Each row comes from the steps of one walk. Every step used is in the known rows, and no mark comes twice. Write the walk behind each row, first mark first.
Known rows:
k-r-x-v-l: [20, -10, 6, -9, -18, 1, 1, 13, 2, -5, -11, 16, 8, 18, 9, 18, 7, 5, -25, -6, -12, 1, -15, 4, -12, 1, 20, 2, 7, 16, -22, 5, 38, 6, -14, -10, 5, 14, -2, 1, -1]
v-k: [0, 32, -34, -5, 24, 37, 14, -21, -21, 19, 16, 16, 16, -9, 24, 11, 16, 16, -17, 5, 3, -23, 27, -47, 53, 11, -15, -6, 25, -1, -15, 4, -6, -56, -4, 33, -25, 37, 3, 18, -26]
v-l: [23, 33, -19, -24, 12, 4, -4, 6, -27, 5, 22, 23, 27, -3, 24, 35, 32, 13, -26, -4, -14, -31, 22, -27, 43, 43, 21, -7, 20, -6, -24, 2, 15, -43, -6, 19, -7, 26, -8, 1, -31]
g-r-x-k-v-l: [20, -30, 22, -10, -30, -14, -11, 28, 18, -19, -39, -15, -4, 13, -19, 21, -2, -3, 11, 5, 12, 2, -7, 20, -28, 18, 7, 0, -27, 12, 1, 6, 31, 6, 20, -27, 21, -24, -1, 1, 19]
y-r-k-g-x: [-23, 5, -6, 0, 1, -15, -15, 17, 4, 0, 37, -25, -18, -24, -36, -50, -27, -13, 40, 1, 17, 22, -7, 22, -6, -4, -11, -7, -6, -27, 18, -24, -40, 33, -2, -7, -6, -31, -4, -6, 0]
k-g-x-v-l: [11, 1, 21, -4, 4, -3, -2, 8, 2, -5, 4, 19, 32, 18, 11, 28, -1, -18, -4, -9, -20, -10, -6, 13, -7, 16, 17, 5, 15, 5, -10, -7, 31, 9, 1, -10, -7, 6, -8, -13, 14]
y-g-x: [10, 27, -19, 4, 20, 1, -7, 5, -14, -17, 27, -25, -1, -28, -19, -4, -6, 3, 19, 1, 15, -3, 13, -1, 28, 19, 3, -17, -1, -31, 6, -32, -9, 0, 11, 10, -15, -14, -9, 10, -17]
y-g-r-k-v: [20, -12, -14, 8, -2, -17, -16, 15, 1, -30, -1, -38, -31, -12, -29, -21, -5, 5, 19, 12, 20, 21, -18, 16, 3, 11, 11, -17, -28, -15, 18, -9, 6, -4, 6, -5, 5, -48, -7, 4, -2]
r-x: [-3, 20, -10, 8, 8, -3, 4, 6, -24, -9, 15, -13, -1, -18, 11, 2, 15, 17, -4, 4, -1, -14, 10, -13, 21, 0, 4, -9, 5, -17, -3, -7, -18, -11, -2, 5, 5, 5, 2, 8, -30]
x-r-k-v: [0, -10, 2, 4, -3, -17, 5, -5, 4, -3, -14, -8, -20, 2, 7, -1, 11, 11, -16, -1, -4, 11, -7, 4, -16, -12, 10, 3, -13, 2, 8, 14, -7, 12, -9, -3, 18, -12, 7, -5, 5]
k-v: [16, 8, -17, 16, 19, -1, 13, 0, -23, -12, -1, 1, 9, 2, 33, 28, 22, 15, -27, 0, -18, -15, -2, -22, 23, 8, 19, -14, 9, -7, 2, 5, 9, -33, 2, 9, -1, -4, 2, 6, -13]
x-k-r: [-18, 5, -10, -9, -7, 8, 0, -23, 2, 33, 3, 20, -5, -3, -5, -17, -2, -3, -9, 0, 0, -1, 14, -13, -2, -10, -23, 10, 1, 4, 2, 12, -29, -3, 0, 16, -4, 23, 4, -1, -1]
r-k-g-x: [-37, 4, 15, 6, 6, -19, -4, 1, 1, 5, 28, -10, -2, -19, -15, -28, -12, -16, 25, -4, -1, 2, -3, 23, -2, -12, -16, 10, -1, -14, 17, -10, -43, 29, -4, -7, 4, -15, -1, -18, -2]
g-r-k-v-l: [26, -17, 8, -14, -9, -24, -13, 26, 0, -20, -12, -6, 0, 3, -7, 15, 15, 2, -2, 2, 1, -2, -16, 16, 3, 29, 22, -4, -15, 10, -2, 10, 25, -16, 2, -7, 13, -26, -10, -6, -2]
x-v: [27, 17, -13, 25, 18, 13, 11, -3, -24, -15, -4, 3, 8, 11, 35, 24, 17, 15, -25, 8, -14, -12, 4, -16, 16, 8, 22, -19, 13, -1, -5, -3, 12, -32, 2, 20, 0, 10, -4, 6, -18]
v-k-g: [-26, 24, -27, -14, 19, 30, 9, -37, -13, 41, 24, 36, 19, -5, 20, -12, 6, -3, -9, -2, -6, -17, 23, -44, 46, -6, -26, 9, 32, -1, -11, 12, -16, -35, -15, 23, -34, 40, 8, 5, -9]
g-x-k-v-l: [19, -17, 20, -1, -11, 0, 9, 21, 16, -18, -28, -10, 18, 16, -2, 51, -6, -5, -1, -4, -6, -8, 0, 19, -20, 34, 14, -2, -11, 6, 2, -4, 34, 4, 27, -18, 15, -11, -5, -1, 24]
r-x-v: [21, 5, -1, 30, 3, 8, 12, 13, -15, -29, -11, -20, -4, 5, 21, 19, 7, 18, -11, 9, -7, -3, -8, -1, -1, -7, 21, -16, 1, -5, -5, -8, 11, -8, 2, -1, 14, -1, 0, 10, -16]
g-x-v-k-r: [-2, -9, -1, 10, 11, 32, 14, -18, 13, 10, -9, 17, 9, 3, 1, -1, -18, -11, -6, -6, 6, 3, -7, -8, 1, -27, -21, 1, 12, 22, -3, -1, 17, -3, 0, 14, -29, 21, 0, 12, 13]

Write each row's walk:
[-17, -14, 27, 28, 2, -8, 6, 8, 7, -16, 1, -17, -4, 5, -5, -12, -19, -15, 18, 3, -9, 14, -21, 36, -26, -19, 2, 4, -6, 0, 16, -10, -13, 33, 1, -14, 12, -20, -4, -14, 14]
r-k-g-x-v
[-10, -20, 24, 10, 0, -28, 4, 6, 15, -15, -12, -24, -19, -8, -11, -4, -7, -2, 6, -9, 7, 14, -14, 31, -32, -19, 1, 4, -23, 3, 21, -1, -10, 42, 5, -15, 18, -30, 3, -9, 17]
g-x-r-k-v
[1, -14, 31, 3, -11, -9, 2, 19, 14, -15, -1, -1, 14, 17, -3, 13, -11, -17, 8, -3, -15, 5, -20, 39, -27, 13, 18, 9, -1, 6, -4, -7, 19, 26, -3, -22, 15, -11, -8, -18, 15]
r-k-g-x-v-l
[-15, 18, -33, -18, 14, 31, 10, -35, -9, 42, 19, 40, 8, -12, 11, -16, 6, 3, -23, -6, 2, -12, 16, -45, 42, -15, -31, 7, 25, 10, -13, 15, -10, -36, -17, 33, -37, 43, 5, 14, -14]
v-k-r
[2, -28, 17, 15, -19, -12, -5, 15, 14, -19, -36, -32, -21, 1, -20, -6, -12, -1, 21, 10, 17, 12, -9, 17, -30, -12, -9, -5, -31, 4, 18, 3, -2, 13, 25, -18, 19, -33, 6, 5, 15]
g-r-x-k-v
[9, -22, 29, -17, -12, -29, -3, 19, 20, -13, -16, -9, -1, 3, -10, 22, 2, -3, 0, -14, 1, 6, -10, 33, -30, 11, 17, 10, -17, 10, 2, 3, 21, 36, 1, -22, 21, -18, -4, -12, 21]
g-x-r-k-v-l
[-2, 11, 0, -1, 6, -22, -20, 7, -16, -7, 11, -13, -8, -28, -12, -23, 9, 3, 17, 3, 20, -5, 8, -4, 16, -9, -9, -8, -9, -8, 6, -5, -21, -3, 7, 7, -6, -11, -2, 5, -25]
g-r-x
[45, 16, -8, -1, 7, 13, 5, 11, -18, -15, -6, 17, 26, 23, 35, 51, 24, 14, -35, 4, -22, -21, 4, -16, 19, 38, 37, -12, 19, 5, -25, 1, 45, -39, -1, 11, 4, 19, -10, 2, -15]
x-v-l
[-27, -4, 10, -3, -3, 0, -3, -13, 14, 24, 0, 4, -4, -12, -25, -19, -20, -16, 15, -7, 12, 4, 9, 12, -19, -19, -31, 10, -8, 3, 15, -5, -29, 28, 13, 5, -5, 5, 1, -3, 13]
g-x-k-r
[20, -20, 11, -19, -17, -20, -11, 22, 26, -22, -9, -26, -14, -2, -33, 11, -9, -3, 14, -9, 14, 19, -11, 35, -28, 27, 22, 0, -25, -7, 0, -13, 34, 38, 2, -26, 15, -32, -8, -4, 24]
y-g-x-r-k-v-l
[-5, -12, 16, 14, -3, -17, -17, -1, -1, -5, -4, 0, -6, 3, -7, -30, -7, -14, 15, 3, 4, 13, -14, 11, -15, -30, -5, 0, -7, 4, 10, -1, -3, 18, 0, -10, -4, -15, 2, -7, 6]
k-g-r-x-v
[17, -13, 7, -21, -14, -18, -1, 8, 8, -1, -14, 8, -2, 12, 8, 24, 20, 12, -22, -7, -9, 0, -5, 7, -13, 19, 25, 8, -8, 8, -10, 17, 23, 6, -13, -11, 20, -1, 1, -8, 7]
x-r-k-v-l
[17, -13, 9, -5, -14, -5, -12, 37, 19, -21, 8, -16, -2, 12, -25, -8, -25, -14, 24, 2, 1, 22, -22, 37, -29, 22, 20, -8, -3, -8, -1, -19, 22, 30, -2, -22, 5, -27, -12, -8, 17]
y-r-k-g-x-v-l
[2, -19, 6, 24, -16, 5, 19, 15, 6, -21, -34, -31, -14, 11, 4, 20, -5, 13, 0, 10, -1, 3, -6, 7, -25, -2, 5, -6, -17, -4, 9, 1, 1, 5, 15, -21, 30, -16, 9, 9, 11]
r-x-k-v
[-4, 9, -18, 9, 15, 40, 16, -31, -3, 19, -1, 31, 18, 21, 29, 3, 0, -3, -17, 5, -13, -7, 5, -34, 20, -10, -9, 5, 29, 11, -12, 11, 12, -33, -10, 17, -24, 34, 6, 9, 5]
x-v-k-g
[-13, 12, -4, -9, 1, -17, -6, -14, -6, 14, 11, 1, -19, -16, -1, -19, 13, 11, -6, -1, 5, 2, 14, -5, 2, -7, -5, 8, -5, -3, 1, 9, -35, 9, -12, 13, 10, 10, 2, -6, -16]
x-r-k
[13, -12, 22, -13, -15, -19, -21, 13, 4, -5, -7, 16, 11, 14, -6, -3, 1, -15, 8, -4, -3, 3, -13, 14, -15, 0, 11, 5, 0, 13, -10, 4, 29, 11, -3, -19, -2, -5, -4, -10, 8]
k-g-r-x-v-l
[-3, -2, -6, 0, 12, 22, -5, -30, 3, 20, -4, 30, 9, 11, 6, -21, -6, -16, 2, 6, 7, 2, 2, -23, 17, -21, -22, 6, 16, 20, -3, 11, 10, -26, -2, 19, -34, 17, 2, 4, 10]
x-v-k-g-r
[-14, 14, -27, -6, -1, -5, -13, 6, -7, 10, 38, -9, -19, -13, -17, -47, -10, 0, 18, 7, 4, 15, -1, -3, 11, 4, -5, -8, 3, -27, 8, -7, -40, 2, -14, 3, -6, -13, 0, -3, -14]
y-r-k-g
[-9, 5, 0, 12, -12, 8, 6, 7, -3, -3, -10, -22, -10, -6, -4, 2, -4, 11, 9, 11, 7, -5, 16, 0, -8, 1, -7, -2, -12, -12, 2, -5, -25, 3, 12, -4, 21, 3, 6, 7, -11]
r-x-k
[12, 1, -11, 22, 3, 41, 23, 1, -3, -17, -18, -9, 3, 11, 22, 20, -1, 19, -11, 11, 3, -5, 0, -21, 10, -7, 3, -10, 11, 8, -16, -1, 23, -28, 1, 5, -3, 19, 3, 23, -10]
r-x-v-k
[9, -5, -6, 18, 0, 12, 17, -1, -1, -6, -26, -9, 0, 16, 16, 26, 5, 10, -15, 10, -10, -5, 2, -10, -7, 9, 8, -7, -7, -1, 9, 6, 2, -20, 16, 1, 16, -5, 5, 5, 9]
x-k-v
[-27, 12, -4, -3, 0, 7, 0, -24, -4, 31, 7, 19, 4, 5, 4, -13, -2, -10, 3, 2, -10, -6, 21, -14, 2, -2, -19, 12, 7, -6, 6, 9, -34, -4, 2, 8, 0, 19, 7, -9, 3]
x-k-g
[-37, 6, 2, -17, -4, -23, -11, -28, 3, 37, 21, 20, -14, -10, -5, -42, 4, -6, 3, -9, -3, 10, 8, -1, -8, -25, -17, 21, 1, -2, 7, 15, -46, 28, -23, 5, 1, 13, 8, -18, 0]
x-r-k-g
[-24, 4, -21, -14, -2, 24, 9, -20, 0, 27, 10, 18, -3, -17, -1, -21, -3, 7, -7, -6, 11, -3, 6, -29, 22, -27, -31, 7, 14, 8, -13, 8, -10, -12, -18, 11, -23, 31, 9, 17, -12]
v-k-r-x
[-45, 9, 3, -26, 13, 7, -3, -43, 15, 47, 18, 34, 10, -14, -9, -29, -11, -22, 12, -18, 13, 0, 24, -20, 7, -30, -45, 25, 17, 9, 2, 5, -22, 22, -7, 12, -37, 32, 10, -1, 19]
v-k-g-x-r
